Each row comes from the steps of one path. Every step used is in the known rows, and no mark comes twice. Write the path behind each row, first mark first.
Known rows
t/n/s: [ 15   2   2 -24  28 -16   3  26  -9  41   7 -28   6  -8   8 -10 -38   9
 -21  -3  -4   8   6   2  37  13   5   3  27  28  14 -33  51  11]
k/s/n/a/d/l: [-54  10 -38  27  21  -4 -10  -6  14 -12 -19 -35  11  32  37   2   2 -19
 -60   8  13 -16 -18 -65  -7 -27  10 -24   8   1  22  -9 -54  27]
w/q/s: [  8  20 -33  10  -3   4  30 -47   3   2  16  24 -11  28  17  -5 -11 -12
  -8  13 -42  17  -1   7   6 -18  -7 -11 -17  18   3  21  -4  -7]
a/n/s/q: [ -8  12 -12   1  44 -37  14  23   4  33  -6 -29  -8  -7  25  -4 -28   2
 -19  24   1   8  -1  14 -11 -14   6 -19   6  41  52 -40  18  26]
a/n: [ -6   2   4  -1  21  -5   6  11   6  18  -9   6  -9 -15 -11  12  24   4
 -29  19   2   1 -14 -17   7   5   0 -18   1   8  21  -6  10  -1]
l/d/a/n: [-17  13  31 -17  58  -5 -12  28  30  -3  -5   2 -26 -32 -41  36  56  -5
 -46  17 -20  -9 -23  -2   3  17  12 -21  -9 -14  17  23  51 -10]
q/s: [ 24   8 -13   1   1  -7   7 -16   9  -7  19  21 -16  29  -2   4   9 -26
  -4   4  -9   6  15  27  14 -17 -14  -9   1   4  -1   6   4   1]
n/a/d/l: [-33   3 -23  20  15  11 -10  -3 -15 -20  -4   0   6  30  20   5  20 -20
 -12 -18   7   8 -22 -42 -24 -43  -3 -12  15   0   7  -5 -39  43]
l/d/a/n/s/k: [-11   2  43  -2  67  -4 -13  38   0  13   0 -32  -4 -35 -22  22  25   8
 -31  39 -14   4  -2  31   2  26  34 -30  19 -10  75  16  43  16]
g/e/u/n: [-19  -5 -22 -15  12  -6   7  16  29   7  19   5 -29 -26 -22   3 -31  -4
 -37  16 -43  34  -5  11   8  22   2 -37 -19   5 -29  26   3 -64]
l/d/a/n/s/q/w: [-44  40  22 -19  66 -47  -8  23  42  33   6 -31 -32 -29 -18  49  -2  -7
 -55  53 -18 -18   7  27  -6  -2  12 -20   1  35  51 -15  76  39]
a/d: [-24  -1 -12  10  11  21 -16  25  -7   5 -14 -21   1  27   3  -4 -11  -2
  -2 -23   1  11  -9  -5  -7  -6  18  -9  -8  16   9  14   0   9]
q/s/n/u: [ 24   7 -29  20   4  -9  18  17  19   0  -5  28 -22  33  19   1 -39 -29
  -2  16  -5 -22  52  35  52 -30   3  -2 -12 -20   6  28 -25 -24]
q/w/e: [-11  26   4 -21 -12 -21  27 -45  -6   6  -5  -9 -32  -6  -2  11 -24   6
 -29  37  -2   2   5   4  12  19   4  -1   4  29   6  22  -7  17]
g/e: [  5   0  -1  -9 -20   0   2   1  -6 -21   7  -7 -19 -20 -19  -8   3  -7
   0  23 -17  30 -12   0 -13   7  14 -12  -5  -3  -8   2 -18  -5]
x/n/a/d/l: [-36   5 -34  11  32  21 -20  30  -6 -24 -14  13  12  -4  12  23   3   4
 -37 -12   3  15   4 -69  -7 -30   1 -10   4   3  15  -6 -31  16]
q/w/e/g: [-33  16 -14 -16 -11 -14   6 -43 -16  -2 -14  -8 -19  -1  -4   6 -26  -5
 -43  76  12  -8   3 -16   6  -5  18 -16  13  29   1  13  -2  29]
e/u/n: [-22  -8 -20  -6  32  -5   6  17  35  28  11  11  -9  -5  -1  11 -31   2
 -36  -6 -26   3   9  10  22  14 -10 -24 -13   9 -24  25  21 -60]
u/n: [-19  -7   1 -22  17  -6   9  22  11  21  15   6 -11 -16   8  12 -27  -2
 -31  -7 -10  17   0  -2  35  11  -6  -4 -10   9  -9  12   9 -28]
k/s/n: [-23   5 -12   6   3 -16  -2  -2  29   9 -15 -32   6   2  16  -5 -17   5
 -48  26   8 -23   5 -24  15  16  13  -8  -8   4  16  -7 -16 -16]
g/e/w/q: [-31   7 -34  -1 -12   3  18 -51 -21 -21   6  -9 -18 -17   0 -31  -6  -3
 -14  53 -31  50 -34 -14 -40   2  34 -22 -11  30  -6   2 -18 -17]
k/s/n/x: [ 15  23 -35   3  21 -26 -23  -7  39  -4 -33 -33  -2   9  38  -7 -17   2
 -47  24  -8 -24   7 -48  24  10  16   3 -11   7  35  -9   2  -8]
t/n/a/d/l: [-30  -1 -15  -3  44   5   1  -3 -12   8   5  -7   6  20   8  11   4 -16
 -36 -37  -8  13 -17 -45   6 -10  -2 -13  23   8  -2 -27   6  27]
s/q/w/e/u: [-31  34 -24  -8  22 -44  39 -64  27  17  -1 -15 -31   9  10   7 -63   4
 -27  31 -26  -4  26  39 -26  22   3 -27 -17  47   0  13   6 -15]
k/s/q/w/e/u: [-19  38 -40  -2  21 -53  41 -77  39  15   3 -27 -33  15  25  -7 -54  10
 -61  48 -31 -17  20   8 -26  24  13 -48 -11  57  11 -14  24 -12]
g/e/u: [  2   2 -22   7  -8   0  -3  -5  17 -12   6  -2 -19 -11 -29  -9  -4   1
  -8  25 -31  18  -3  12 -25  11  11 -35 -11  -1 -19  16  -6 -37]
u/n/a/d: [-47 -23 -29   5  41  12  -4  26  -9   6 -11  10 -14  15  28  14 -27  -1
 -48 -24   4  45  -6 -19  40  -2   3 -11   9  21  -2   9  -7 -10]
k/s/q/w/e/u/n: [-39  30 -41 -24  37 -62  49 -56  50  34  15 -20 -41  -1  33   6 -82   6
 -91  39 -40  -1  19   6   9  36   7 -50 -20  65   0  -4  34 -40]
s/k: [ -6 -14  19  16   7   4   4 -15 -17   2   6 -14  15  -7   1   1  -6  10
   9   8  -1   9  20  28 -11  27  22 -13  10 -16  36   6 -14  -3]
u/n/s/q/w: [-46  18  -7 -24  27 -50  14  17  25  57  27 -27 -18 -16  33  25 -84  -5
 -40  29  -5   8  30  27  27  -8  -3  -4   1  59  25 -29  35  23]
e/w/q/s: [-11  13 -45   9   7  -2  25 -70  -4  -6  16  19 -14  29  17 -19  -1 -24
 -19  36 -22  24  -8  14 -12 -22   4 -15  -6  38  -3   7   3 -11]
s/q/w: [-40  21   0   1   8 -35  11 -31  27  21  14 -15 -13   0   7  25 -36  -2
 -15  21  -8 -11  32  23 -18  -1   1  -2  -8  32  12 -24  20  22]
d/a/n/s/q/w: [-68  34   8 -16  62 -43  14   0  52  44 -13 -24 -17 -20  24  36 -14   7
 -35  50 -11   4  13  21   6  -1  -3 -25   9  37  54 -35  65  45]
g/e/u/n/t: [-26   1 -31  -1  10  -9   9  18  35   9  -6  18 -36 -26 -32 -20 -38 -36
 -33   7 -59  43   1  11  -4 -10  -9 -31  -6  -5 -27  38 -26 -75]

Which path is each row?
[-16  -1 -27  24  15   7  30 -86 -22  -5  22   4   2  25  17 -19  -7 -14
  -9  41 -25  34  13  42 -22   5  27 -29   3  22  34  12 -12 -13]  e/w/q/s/k
[-31  26 -22 -42  38 -50  24 -35 -17  41  -3 -50 -13  -4  24 -11 -96   0
 -56  65  -3   9  22  11  20   8  25 -17  22  69  22 -42  50  40]  t/n/s/q/w/e/g
[-29   9 -49  29  15  -4  31 -61  11  -5 -15  27 -15  25  33   4 -27  -6
 -40  27 -26  23  18  -1  33  -8 -11   6  -7  11   6  28 -56 -19]  w/q/s/n/a
[-15  28 -16  -6   2 -17  25 -49  22  16  -5  -2 -28   4 -13   8 -34   9
 -35  39 -16 -10  15  13  -1  22   0 -21   1  33  -8  36   6 -13]  q/w/e/u
[-14  16 -22  16   4 -13  11  -5  35   9 -25  12 -21  22 -10  -9 -22 -56
 -15   3 -17   5  31  37  16 -34 -23  10  -1 -12   7  38 -59 -30]  q/s/n/t
[-11  -2 -29  15  -5   5  31 -83 -30 -26  32  -2 -19   2  -2 -26  -6 -18
 -10  65 -40  63   2  41 -35  10  42 -42  -3  18  29  13 -27 -19]  g/e/w/q/s/k
[-10  11  25 -18  37  -1 -20  17  21 -23   5  -3 -16 -17 -30  22  32 -12
 -17  -2 -22 -11  -9  14  -4  14  12  -2 -11 -22  -7  30  39 -10]  l/d/a
[ 13  11  15  -2  56  -4  -1  49  23 -10 -10  27 -33 -20 -22  23  35 -10
 -29  19 -29 -26   7  -2  27 -12  20 -28  -7 -29  19  21  54 -15]  l/d/a/n/u
[ -7 -12 -27   7  25   5  -8   9  -2 -22 -24  36   2 -32  10  20  -8  28
 -42  14   7  27  33 -41  30   4  -3   8  14   4   8 -15  -9 -20]  x/n/a
[ -4  16  24 -19  59 -13 -21  54  17  10  -6 -19 -20 -27 -24  21  33  -4
 -41  33 -10  -8 -26   4  11   0  13 -20  11   7  40  10  56  18]  l/d/a/n/s
[  3   5 -17  24   2  11  38 -61 -14   2  23   9   3  21  18  -4 -18  -3
   2  20 -43  24  19  35  -6   9  13 -25  -8   2  39  27 -20 -10]  w/q/s/k
[-28  32  -5 -22   8 -42  40 -58   3   9   3 -20 -33  -2  20   8 -53   0
 -20  29 -11   9  19  27 -13  19   9  -6 -13  44  14  -2  -4  19]  s/q/w/e
[ -9   6 -25 -27  32 -15  35 -12  14  14  -5   4 -30  -6   9  -8 -52   7
 -43   1 -30  24  -8  16  25  38  -2 -26 -19  20 -24  52  -5 -63]  w/e/u/n
[-51  21 -54  26   9  -9  28 -60  21   8 -29  11 -19  23   8 -33 -29 -55
 -30  33 -32  23   9  22 -12 -38  -4   2  -8  23   4  42 -60 -45]  e/w/q/s/n/t
[-25  24   1 -25  36 -51  16  -6  18  64  21 -38  -9 -10  15  14 -74   6
 -34  18 -11  -3  39  27  18  13   4   1  18  60  29 -57  69  33]  t/n/s/q/w
[-28  -2 -10  -9  13 -10  13  21  17  22 -13  19 -21 -16  -2  -9 -32 -35
 -24 -20 -28  26   5  -1  22 -22 -21   2   3  -1  -9  20 -22 -41]  u/n/t
[-11  43 -48 -32  57 -58  26 -45  47  23  -6  -7 -48   0  39  15 -89  -1
 -56  22 -53  11  28  14  18  29   1 -18 -30  56  10  23  31 -35]  s/q/w/e/u/n/x
[-28  16  -6   4   5  15 -14  21  -3  -2   9 -25  11  29   1   3   8 -25
   5 -24  -2  -9 -29 -27 -35 -37   4 -17 -10  -3   5  10 -21  35]  a/d/l
[-31  14 -24  21  -1 -18   3  -2  37  11 -38 -22  -2   4   8 -28 -22 -27
 -42  14 -11 -12  10 -24   1 -16   1  -4   6  -6  18   5 -44 -29]  k/s/n/t
[ -6  24  -9 -18  69 -10 -12   0  45  -6 -44  10 -14 -13  20  20  45   7
 -25  13 -30  12 -19 -29  24  11  -4 -15  -6 -11  38  -2  59   2]  d/a/n/x
[-19   8 -38 -18  34 -38  15  29  24  24  21 -27 -27 -21  17 -14 -85  -6
 -25  24 -42  43  10  41  -8   6  12 -40 -14  39   0  -8  10 -36]  g/e/u/n/s/q
[ -5  10 -26   5  19 -37  14 -29  21   0   9 -26   0  11  38 -17 -23  -2
 -25  12 -12  -5   6  -7 -23   1  14 -26 -10  22  19 -51  21   2]  k/s/q
[-25  25  -8  -2  10 -41   4  -6  15  38  12 -32  -9   3  25  12 -60  -1
 -11  36   3 -10  31  28 -10 -18   2  -1  10  50  36 -37  26  51]  n/s/q/w
[-12 -17  12  -7  28  -6  10  35 -20  34  18 -29   9 -21  25   0 -56  10
 -16  13   0  27  18  32  32  21  17 -15  20  10  50   4  -2   0]  u/n/s/k
[ 23  -1 -14  14  19  -6  19  32   2   9 -15  31 -22  -4   6  -1   5   0
 -13  20  -6 -16  15 -16  29 -24  11 -23   3 -10  26  -8  16  -6]  a/n/u
[-15 -10 -14  -7 -10  -6  -5 -23 -16 -27   7 -10 -22 -18 -20 -22  13 -19
 -12  44   4  39 -18   8 -31   3  28 -18   7  16  -8 -14 -11  -9]  g/e/w
[-23 -21 -16  -4  31 -11  12   0  -2   2   1  34 -15 -13  25  15 -17   2
 -46  -3  -1  33   7 -19  48   7 -14   2  14   5  -9  -7  -9 -19]  u/n/a
[-46  25 -23 -15   9 -35  21 -61  -7   0  -8 -21 -17   2  15   3 -57  -9
 -36  68   1   0  15   9 -17  -5  22 -21  -6  41  10  -8  -1  28]  s/q/w/e/g
[  2  -8  16  14  30  -6   7  23 -23  33  -5 -28   8 -19   7   0  -7  17
 -16  40  10  12   5  19   4  12  25 -29  30  10  80 -14   5  25]  a/n/s/k
[-37   4 -34   7   7   3  17 -55 -14  -2  -3  -1   1   1  19 -24  -8   2
 -14  29 -16  18 -24 -12 -27  -5  20 -10  -7  33  -2   0  -2 -11]  e/w/q
[ -1 -17  -5  -8  40 -11  10 -25  -9   8  -4  18  -7  -8   7   4  -8  10
 -38 -14  -3  23  13 -20  40  26  -7   5  30  10  -8 -38  28  -8]  t/n/a
[-32  30 -31 -17  11 -44  13 -35 -19  17 -11 -44 -14   6  34 -11 -79  -7
 -34  81  12   3  15  14  -8 -22  24 -18  14  62  30 -22   6  55]  n/s/q/w/e/g
[ -5  15 -28  -8  36 -23  -5  41   6  14  -8 -22  10 -29  30  -1 -70  23
 -15  14  -4  19  40   5   0  -7  11   3  -7  36  39 -33  13   1]  x/n/s/q
[  6  -9  12  14  10   1   0  11 -29  16   4 -33  19  -4  16 -13 -34  17
  15  20   9  10  19  35  -2   9  24 -12  28   4  58  -3  -9  26]  n/s/k
[ 15  11 -24 -25  35 -16 -13  19  18   6  -6   9 -18  -9  29  11 -26  -5
 -29 -10 -24  15   1 -25  44   7  -4   8 -13  10  10   9  26 -20]  u/n/x
